Each row was made from one small tree. The marks that hang from a mark follow it in brackets, in the order of their numbers. Every link used is in the known rows. Write each row's tree.
Known rows
q_875[q_709[q_575[q_344 q_351]]]: [ 2.60 -1.74  1.18 -0.09 -2.17 -0.97  1.45  0.87  2.30  1.82  0.18 -0.21
 -0.55 -1.57  1.77  0.24  1.51  1.30 -1.24]
q_709[q_575[q_351] q_875[q_344[q_367[q_153[q_586]]]]]: [ 0.97  1.39  0.28  0.29  0.60  2.04 -1.12  2.53 -3.53  1.22 -1.13 -0.54
  1.62 -0.34  0.06 -0.12  2.48 -0.64 -3.80]
q_709[q_875[q_344[q_367[q_153] q_575[q_351]]]]: [-1.44  0.16 -0.18 -0.61  0.54  0.39  0.06  0.76 -1.88  0.11  0.87 -0.50
  1.39  2.91 -2.25  0.53 -0.52 -0.66 -0.08]
q_875[q_344]: [-0.32 -2.18 -3.88 -4.01 -1.18 -0.87  0.02 -0.20 -0.77  1.12  0.30  1.05
  2.31  2.47 -1.90  2.21  1.84  0.61  4.43]
q_709[q_575[q_351]]: [ 1.26 -1.72 -1.24 -2.58 -0.59 -0.28 -1.49 -0.06 -0.19  0.15 -2.01  0.21
 -1.52 -2.50  2.44  0.89  0.24 -3.05 -2.23]
q_875[q_344[q_367[q_153]]]: [-1.49 -0.56 -0.65 -4.58  0.06 -0.18  0.63 -1.08 -2.38  0.43  0.96 -0.94
  4.36  2.72 -3.02  1.88  0.70  2.58  4.25]
q_575[q_344[q_367[q_153[q_586]] q_875] q_351 q_709]: [ 0.82  2.62  0.30  5.00 -0.75  0.79  0.33  0.39  4.62 -0.14 -1.45  0.50
 -2.93 -2.14  1.44 -3.26  1.82  3.38  2.35]
q_709[q_575[q_344[q_367[q_153]] q_351] q_875]: [ 0.80  0.98  1.53  1.99 -0.02  2.82 -1.79  1.67 -0.84  1.49 -1.08 -1.54
  0.38 -0.54  1.40 -0.89  1.63 -0.62 -4.78]
q_575[q_344 q_351]: [ 0.14 -0.81 -4.73  2.11 -1.82  1.03 -2.20  0.57  5.52  1.58 -2.65  1.00
 -0.76 -1.05  1.90 -1.04  1.86  0.60  1.64]
q_344[q_367[q_153[q_586]] q_575[q_351] q_875[q_709]]: [-2.38  2.80  3.14  0.80  2.26 -1.19  1.25 -2.29  3.52 -2.75  1.87  0.58
 -0.29 -1.38 -0.92 -1.16 -5.59  0.11 -0.49]
q_367[q_153]: [ 0.17  0.30 -0.30 -5.97 -2.90 -3.56 -0.18 -1.86 -4.18 -0.60  0.25  0.27
  2.14  3.03  1.42  1.85  0.98  1.47  2.07]
q_153[q_367 q_586]: [-0.24  0.27 -0.47  0.64 -1.38 -0.91 -1.42 -0.25 -8.03  1.20 -0.61  3.31
 -1.05  0.62  3.84  1.31  1.77 -0.29  0.20]
q_153[q_586]: [ 1.09 -0.44 -3.86 -0.75 -1.20 -1.75 -2.01 -1.42 -3.51 -0.72 -0.59  5.43
  0.66 -0.46  2.41  1.69  0.63 -2.13  3.07]
q_709[q_575[q_344[q_367]]]: [ 0.58 -2.01  0.01 -1.52  0.46  1.41 -1.73 -1.43 -0.43  0.36  0.16 -0.80
  1.34 -1.06  0.94  1.38 -0.17 -1.38 -1.16]
q_875[q_344[q_367[q_153] q_575[q_351]] q_709]: [-0.18 -0.98  0.80 -1.84  0.23 -1.67  3.61  0.33  2.21  0.20  1.76 -2.32
  2.68  0.88 -3.10  0.50 -0.53  3.39  0.84]
q_575[q_344[q_367[q_153[q_586]]] q_351 q_709[q_875]]: [ 2.06  2.01  0.79  6.47 -1.21  1.06  0.58  2.09  1.48  0.58 -1.70 -0.34
 -2.59 -1.17  1.74 -3.18  3.35  2.94  0.23]
q_344[q_575[q_351 q_709]]: [ 0.81 -3.08 -3.12  0.04 -0.04 -3.36  0.72 -0.76  3.12 -2.68 -0.80  0.46
 -5.31 -1.56  1.45 -0.02 -2.42 -4.18 -0.54]

Which tree is each row?
[ 0.07  0.72  0.22 -0.38  0.39  1.88 -2.00 -0.46  2.44  0.47 -1.13 -1.02
  0.46 -1.97  1.44 -0.56  0.28 -0.03 -2.09] : q_709[q_575[q_344[q_367[q_153] q_875] q_351]]
[ 0.41  0.90  1.24 -0.74  0.50  2.18 -0.57  2.30 -2.84  1.40 -0.87 -1.68
  1.27  0.21 -0.59 -0.02  2.04 -0.45 -3.75] : q_709[q_575[q_351] q_875[q_344[q_367[q_153]]]]
[ 0.77 -2.34 -2.03  1.36 -0.08 -2.77  0.63  0.09  2.13 -2.24 -0.45  0.55
 -5.50 -0.82  1.24 -0.40 -2.12 -4.42 -1.48] : q_344[q_575[q_351 q_709[q_875]]]
[-2.64  2.65  7.49 -2.98  0.28 -0.47  2.31 -3.08 -0.55 -0.44  3.65 -0.04
  1.36  1.57 -2.12  0.28 -3.74  3.42  3.79] : q_344[q_367[q_153] q_875[q_709]]
[-1.33 -1.65  1.92  2.24  2.70 -0.48  1.24 -1.25  1.65 -2.83  0.68 -1.15
 -4.55 -1.54 -1.04 -0.79 -5.23 -3.89 -0.86] : q_344[q_367 q_575[q_351 q_709[q_875]]]
[ 0.54  1.25 -0.75  0.64  0.47  1.86 -2.51 -0.26  1.80  0.35 -1.49  0.12
  0.77 -2.63  2.03 -0.67  0.69 -0.17 -2.32] : q_709[q_575[q_344[q_367[q_153[q_586]] q_875] q_351]]
[ 0.41 -0.39 -0.11 -0.76  0.34 -1.73  3.09  0.56  1.65 -0.02  1.39 -1.12
  3.07  0.25 -2.48  0.36 -0.11  3.23  0.77] : q_875[q_344[q_367[q_153[q_586]] q_575[q_351]] q_709]
[-0.85  3.10  0.47  3.63 -0.52  1.86 -0.61 -0.05  5.62  1.17 -0.75  0.75
  0.77 -1.40  0.56 -2.41  0.52  4.00  1.67] : q_575[q_344[q_367[q_153[q_586]] q_875[q_709]] q_351]
[ 1.51  0.32  2.88  3.05 -1.37  0.09  1.35  0.12 -1.37  0.34  1.38 -1.24
 -1.09  1.95  0.20 -1.01  2.21  2.91  1.82] : q_575[q_344[q_367[q_153]] q_709[q_875]]
[ 1.21 -0.32 -1.00 -0.26 -0.36  1.71 -1.02  3.00 -1.76  1.89 -1.41 -0.20
 -0.11  0.08  0.22  0.24  2.79 -1.86 -3.51] : q_709[q_575[q_351] q_875[q_344]]
[-1.02 -2.88 -1.71 -1.93  1.76 -0.90  1.67 -1.17  0.28 -1.29  1.50 -1.03
  0.61  1.19 -3.33  1.50 -1.69 -0.79  2.94] : q_875[q_344[q_367 q_575[q_709]]]
[-1.67 -0.69 -0.51  0.30  1.07  1.03 -0.16  0.72 -0.85  0.29  0.92  0.02
  0.44  2.20 -2.55  0.61 -1.19 -1.81  0.36] : q_709[q_875[q_344[q_367 q_575[q_351]]]]
[-0.99  0.63 -1.06  0.43  0.58  0.38 -0.38  0.93 -2.43 -0.04  0.56  0.63
  1.64  2.27 -1.62  0.42  0.15 -0.79 -0.21] : q_709[q_875[q_344[q_367[q_153[q_586]] q_575[q_351]]]]
[-1.80  2.43  1.76  1.40  2.58 -1.53  0.60 -2.38  2.36 -3.92  0.75  0.52
 -2.91 -1.78 -0.23 -1.69 -4.87 -1.30  0.09] : q_344[q_367[q_153[q_586]] q_575[q_351 q_709] q_875]
[ 0.21 -0.78  1.76 -1.38  1.04  2.10 -0.46  1.11 -4.41  1.29  1.08 -0.94
  1.70  1.33 -1.51  1.49  0.93 -1.70 -2.15] : q_709[q_575 q_875[q_344[q_367]]]
